Each row comes from the steps of one path. Every step used is in the known rows, and no mark comes twice. Write the path behind each row, first mark first.
Known rows:
vimev vulodor: [ 20   5  25   8   7  21 -29  36  28 -25 -16 -41  68 -13 -35 -17]
tapad takud: [-27 -30 -10 -31 -19  44 -58  20  15 -28  26   0  29 -23  17  68]
tapad vimev vulodor: [-21  15  14  24  38  23 -21  38  22  23 -24 -63  54 -14  -7 -50]
dineka tapad takud: [  1 -26  -8 -60   0  32 -36  18 -49 -22 -22  42  14 -26  45  68]
vimev tapad nazu dovi: [ 13 -27  11  58   9  66  14  -6  -7 -10   3  -7  -8 -21 -20  33]
takud dovi: [-54  18 -21   2  12 -26 -15  15  78 -11  31 -28  44  27   4 -40]
dovi dineka tapad: [ 18  12   8 -61 -28 -37  36 -20 -62   3 -23   7  11 -16   3  -5]
vimev tapad takud dovi dineka: [-33   3  -3  10 -18 -22  14 -44  54   0 -11  11   5  24 -18  17]
tapad nazu dovi dineka: [  7 -14   2   7 -29 -22  21 -27 -35 -16  20  -6 -11  -9 -41  20]
dovi vimev tapad takud: [ 20 -26  19   8 -23  66 -18 -20  44  -5   0  22 -17  -5  32  86]
takud tapad: [-15 -17 -17 -21  -1  10 -20  19  18  15  70 -25   9  -2 -16 -42]
dineka tapad nazu dovi vimev: [ 64  -6   7   5  -2   0  14   1 -51  -8  -6  43 -45   7  35  40]
nazu dovi: [ -6  10  -3  21  -6 -16  -1   6   8 -20  13 -20  12 -36 -14  22]
dovi nazu: [-22  37  -5   3 -11   5 -11  25  34  -9 -26 -34  -7 -51   6 -32]
takud dovi vimev vulodor: [ 29  28  23  33  16 -41 -21  19  81 -14 -23  -8  34  48 -11 -39]
nazu dovi vimev: [ 31  20   9  23 -22 -34   8  -2  25 -12  19   1 -23  -8  10  35]
takud dovi dineka tapad vimev vulodor: [-17  44   8   3  54 -58  21   6 -11  34 -79  -6  27  28  -6 -85]
vimev tapad takud: [-11 -37   6   1 -14  79 -24  -7  33 -10   1   2  17 -26  13  73]

Which path is each row?
[ 35 -40  21  24 -18  98   8  -7  20   3  24  -8  -9  16  16  26]	dovi vimev tapad nazu
[-24  37  -9 -14  14 -53  53 -21 -72  47 -42  -3 -25 -26  17 -27]	nazu dovi dineka tapad vimev
[ -9  27  -8   7  -8 -41  -2   4  85  -2  37  -5   5  46  26 -23]	takud dovi vimev
[-45   5 -20 -20 -24 -56 -13 -25  42 -14  13  13  15  25 -15  10]	tapad takud dovi dineka
[ -2 -13 -13 -38   9 -11  21  -8 -50  -6  -5  29   3  42   5 -29]	takud dovi dineka tapad nazu
[ -2  21   5   6 -37 -61  27 -33 -12 -11   2 -17   0 -26 -43  15]	nazu dovi dineka
[ 40 -18  -3  24  -6   2  -5  -5  -6  10  53  27 -57  24  -2  11]	takud tapad nazu dovi vimev
[  6 -16  -3 -69 -27  -8 -11 -16 -69 -15 -25  44   0 -20  18  62]	dovi dineka tapad takud
[-66  -1 -28 -11  32  19 -11  19  13  62  64 -43   0   4  15 -73]	takud tapad vimev
[ 27  26   7 -32 -18 -63  46 -30 -79  -5 -45  23 -17 -28 -11  10]	nazu dovi dineka tapad
[-44  14 -14 -34  36  16  17  25 -44  38 -13 -23  13 -19  54 -36]	dineka tapad vimev
[  4 -36 -19  22  18  25 -17  14 -24   2  50   9 -23   1 -28  -4]	takud tapad nazu dovi
[ 18  39  17  17  39 -55  31  -3 -61  30 -95  -4   5 -14 -20 -38]	nazu dovi dineka tapad vimev vulodor
[  9 -20   9  41   6  63   9  -8  58   4  26   5 -10  54  20  -6]	takud dovi vimev tapad nazu
[ -9 -59 -20 -20   8  64 -36  26 -12   5  80  -9   6  19 -15 -25]	takud tapad nazu
[ 37 -11   8  25 -17  10  -3  -1   1 -13  31  12 -31   8  11  40]	tapad nazu dovi vimev
[ 10 -21 -13   5 -19 -27  13 -32 -44   5  43  11 -35   8 -58 -10]	takud tapad nazu dovi dineka
[-47  53 -21  21  16 -40  -5  19  82   1 -33 -22  -4  -5   5 -75]	takud dovi nazu
[ 22 -30  -2 -55 -14  22  18  -8 -88  -9  -3  17   6   6   6   4]	dovi dineka tapad nazu
[-38  30 -11  41  20  10 -10  -2  84   0 -64  17 -29  -9  16 -13]	vimev tapad takud dovi nazu
[ 94   3  34  29  26  -3  -2  16 -47 -19 -65  42 -17  13  -4  20]	dineka tapad nazu dovi vimev vulodor
